What can hang from each mark:
mune: bilori lefid pofuz zuvi
pofuz: bilori lefid megin mune
megin: pofuz
zuvi: lefid megin pofuz

Known rows, with every way that one mark hangs from another:
mune(bilori pofuz(megin) zuvi(lefid)): [ 3.83 -3.21  0.74  3.60 -0.88  0.23  0.29 -3.89  1.11 -4.71  1.95 -1.47
 -1.60 -4.00 -2.56  4.27 -0.21  4.18]
megin(pofuz(bilori lefid mune)): [ 3.63  0.99 -1.85 -2.41  5.59 -1.00  0.94 -0.14  0.93 -1.29  2.64 -5.62
 -0.60 -4.95 -2.72  1.50  1.94  2.21]
mune(bilori lefid zuvi): [ 4.33  0.41  0.34  4.51  1.10  0.94  1.10 -3.09 -0.23 -5.00  4.12  0.53
 -3.19 -3.51 -1.71  3.25 -0.39  4.63]
pofuz(bilori lefid megin mune): [ 5.04 -0.30 -0.55 -4.08  1.42 -4.11  0.39  0.77  0.32 -1.79  0.63 -8.70
 -2.18 -7.87 -3.35  3.46  2.48  4.69]
pofuz(bilori megin mune): [ 5.70  1.09 -0.15 -2.54  1.37 -3.52  1.22  0.02  0.51 -1.36  0.77 -8.23
 -1.04 -7.07 -3.54  1.15  1.72  3.41]
zuvi(megin pofuz(bilori lefid mune)): [ 3.08 -0.89  1.85 -2.27  4.66 -1.04  2.31 -4.41  0.99  0.25  2.08 -4.06
 -3.94 -8.40 -3.17  3.46 -0.27  4.83]
zuvi(lefid pofuz(bilori megin mune)): [ 3.97 -1.45  2.02 -1.62  2.88 -1.58  1.02 -4.73  1.16 -2.61  0.74 -6.60
 -2.25 -6.55 -4.30  4.79 -0.09  3.89]
zuvi(lefid): [ 1.88  1.95  1.33  0.24  2.08 -0.54 -0.72 -3.90  0.39 -1.49  2.91 -2.98
 -0.89 -2.88 -3.03  1.90 -0.71  1.65]
pofuz(megin mune): [ 4.84  1.21 -0.19 -1.50  2.35 -2.48 -0.42  0.00  1.16  0.52  1.65 -6.02
 -1.27 -6.56 -1.21  1.43  1.14  1.78]
pofuz(bilori lefid mune(zuvi)): [ 4.69 -0.03 -0.81 -3.49  2.00 -3.29  1.34 -0.71  0.77 -1.04  2.89 -5.87
 -2.05 -6.87 -2.78  3.26  1.71  2.14]
pofuz(bilori mune(zuvi(lefid megin))): [ 4.29  1.01  0.28 -1.11  1.39 -1.17  2.49 -4.05  0.92 -0.76  3.03 -5.82
 -2.45 -6.14 -3.55  2.04 -0.41  1.93]
pofuz(bilori lefid mune): [ 4.66  0.49 -0.80 -3.48  2.43 -3.74  1.89  0.28  0.45 -1.39  1.85 -6.45
 -2.34 -6.88 -3.08  2.69  2.23  2.98]
pofuz(lefid mune(bilori)): [ 4.38  0.80 -0.75  0.01  2.74 -2.30  1.23  0.39  0.65 -1.35  2.33 -3.79
 -3.96 -6.43 -1.06  3.72  1.73  3.06]
mune(bilori lefid pofuz(megin) zuvi): [ 5.12 -4.58 -0.31  4.60 -0.52  0.89  1.28 -2.86  0.72 -6.69  2.15  0.45
 -2.98 -4.53 -1.54  4.37  0.45  6.05]
zuvi(lefid megin(pofuz)): [ 0.43  2.05  1.11  1.32  3.95  2.87 -0.20 -6.40  0.79 -0.35  3.50 -2.98
 -2.38 -3.17 -3.10  1.57 -2.03  3.14]
megin(pofuz(bilori lefid)): [ 2.68  1.58 -0.91 -2.21  5.39 -0.84 -0.31 -0.40  0.22 -1.80  2.86 -4.38
  0.64 -3.60 -3.41  0.76  1.49  3.06]
zuvi(megin(pofuz(bilori mune))): [ 2.61  2.39  0.05 -0.26  4.80  0.90  1.48 -3.38  0.80  0.65  3.18 -4.00
 -1.89 -5.24 -2.77 -0.34 -0.52  3.02]
zuvi(megin(pofuz(lefid))): [ 1.11  2.22  0.43 -0.33  5.14  1.31 -0.52 -3.25  0.64  0.95  3.73 -2.28
 -1.68 -4.58 -2.01  0.48 -0.70  3.41]
pofuz(megin mune(lefid)): [ 5.29 -0.18 -0.68 -0.34  2.09 -1.39  0.19 -0.68  0.99 -1.57  1.61 -5.17
 -2.79 -6.58 -0.93  2.60  1.09  3.34]

Rows:
[ 4.01  1.01 -0.20 -0.57  2.48 -1.06  0.51 -2.84  1.66  0.48  3.79 -3.70
 -1.73 -5.05 -1.16  2.36 -0.14 -0.50] -> pofuz(mune(zuvi(lefid)))
[ 3.63 -3.42 -0.14 -2.02  0.93 -2.15  0.47 -2.05  1.14 -2.24  2.93 -1.73
  0.37 -4.86 -2.78  2.49  1.12  2.39] -> mune(pofuz(bilori lefid) zuvi)
[ 5.76  0.03 -0.61  2.11  1.39 -0.96  1.27 -0.44  0.56 -3.47  1.22 -4.71
 -4.10 -6.50 -1.33  3.30  1.23  4.91] -> pofuz(megin mune(bilori lefid))
[ 4.10  0.04 -0.30 -3.09  2.01 -2.28  1.71 -1.96  0.68 -0.34  3.02 -5.71
 -3.01 -7.43 -2.83  3.29  0.84  2.96] -> pofuz(bilori lefid mune(zuvi(megin)))
[ 2.24  1.83  1.91  4.06  0.64  1.64  0.60 -5.82  0.14 -2.20  4.17 -1.19
 -3.35 -3.82 -2.81  3.07 -2.12  3.93] -> mune(bilori zuvi(lefid megin))
[ 5.27  0.18  0.08 -2.18  0.46 -2.39  0.68 -2.23  0.87 -1.77  1.64 -8.12
 -1.29 -6.56 -3.74  2.81  0.65  2.85] -> pofuz(bilori megin mune(zuvi(lefid)))
[ 2.27  1.70 -0.21 -0.98  4.77  0.65  1.11 -2.96  0.74  0.48  3.12 -4.23
 -2.46 -5.67 -2.66  0.87 -0.14  3.61] -> zuvi(megin(pofuz(bilori lefid mune)))
[ 3.32 -3.86  0.00 -1.61  0.97 -1.71 -1.69 -1.75  1.56 -1.30  2.68 -1.66
  0.31 -5.23 -1.30  3.21  0.93  2.43] -> mune(pofuz(lefid megin) zuvi)
[ 4.27  1.19 -1.93  1.98  5.47  1.12  1.51 -0.98  1.13 -2.39  3.04 -2.85
 -1.90 -3.99 -1.21  1.40  1.01  2.49] -> megin(pofuz(mune(bilori lefid)))
[ 5.54  0.85 -0.12  0.97  1.21 -1.68  0.07 -0.72  1.07 -0.98  2.30 -5.03
 -2.27 -6.53 -1.27  2.78  0.60  2.63] -> pofuz(megin mune(bilori zuvi))
[ 3.54  0.59  0.77 -3.77  1.22 -3.76 -1.25  0.32 -0.75 -2.60  1.03 -6.85
 -0.39 -6.00 -4.41  2.33  1.91  5.89] -> pofuz(bilori lefid megin)
[ 1.30  1.46  1.09  0.58  3.06  2.11 -1.04 -6.17  1.05  0.37  4.95 -1.99
 -1.02 -3.30 -2.32  1.91 -2.19  1.47] -> mune(zuvi(lefid megin(pofuz)))
[ 3.05 -2.95  0.48  2.88  0.54  0.47  1.28 -3.62  0.98 -2.71  3.18  0.75
 -3.21 -5.21 -1.62  3.72 -0.29  4.73] -> mune(bilori pofuz(lefid) zuvi(megin))
[ 3.41  0.13  1.91 -1.33  3.55 -1.21 -1.68 -3.31  1.09  0.30  3.77 -1.88
  0.75 -5.10 -1.89  2.21 -0.52  1.44] -> mune(zuvi(pofuz(megin)))
[ 4.25 -1.07  1.02 -3.14  4.72 -2.96  1.58 -1.91  1.00 -1.05  1.84 -4.34
 -1.83 -7.30 -3.01  3.63  1.26  3.14] -> zuvi(pofuz(bilori lefid mune))
[ 4.90  0.32 -0.43  3.11  1.91  0.72  2.53 -3.19  0.93 -2.04  3.63 -1.79
 -4.93 -5.97 -0.77  3.21 -0.41  3.29] -> pofuz(mune(bilori lefid zuvi(megin)))
[ 4.37 -0.68 -0.59 -3.05  1.99 -2.59 -1.68 -0.20  1.32  0.43  2.60 -5.82
 -2.15 -7.37 -0.70  4.31  1.40  2.26] -> pofuz(lefid megin mune(zuvi))
[ 4.80 -0.14  1.31 -2.10  4.73 -2.63  2.23 -2.46  1.12 -0.71  1.86 -4.06
 -1.04 -6.72 -3.17  2.02  0.69  2.26] -> zuvi(pofuz(bilori mune))
[ 4.46  0.63 -1.99 -0.56  4.99  0.48  1.56 -1.74  1.15 -2.22  3.42 -4.34
 -0.58 -4.26 -2.54  1.15  1.04  1.85] -> megin(pofuz(bilori mune(lefid zuvi)))
[ 2.39  0.32  2.88  3.71  2.11  1.76  1.02 -7.03  0.53 -2.27  3.83 -0.64
 -3.57 -4.70 -2.90  4.45 -2.38  4.38] -> mune(bilori zuvi(lefid megin pofuz))
[ 4.16  1.89 -1.58 -1.39  5.49 -0.63  1.52 -0.60  1.07 -0.91  2.72 -5.28
  0.22 -4.39 -2.92 -0.13  1.34  1.39] -> megin(pofuz(bilori mune))
[ 3.02 -0.54  1.71 -2.08  3.60 -1.52 -2.05 -3.02  0.96  0.16  3.77 -2.05
  0.13 -5.49 -1.71  3.31 -0.18  2.09] -> mune(zuvi(pofuz(lefid megin)))
[ 3.24 -2.44  0.81 -0.31  0.87 -0.40  1.47 -4.42  1.29 -1.13  3.25 -1.20
 -0.32 -5.09 -3.07  0.78 -0.54  2.62] -> mune(pofuz(bilori) zuvi(megin))
[ 2.49  0.64  3.12 -0.94  4.48 -0.54  1.65 -5.31  0.43  0.03  2.47 -2.65
 -1.95 -6.45 -4.10  1.13 -1.23  4.75] -> zuvi(megin pofuz(bilori))
[ 3.00 -0.53  2.27 -1.27  2.28 -0.82 -0.94 -5.19  0.80 -1.65  3.16 -3.64
 -0.01 -4.75 -3.77  3.64 -0.96  2.55] -> mune(zuvi(lefid pofuz(bilori megin)))
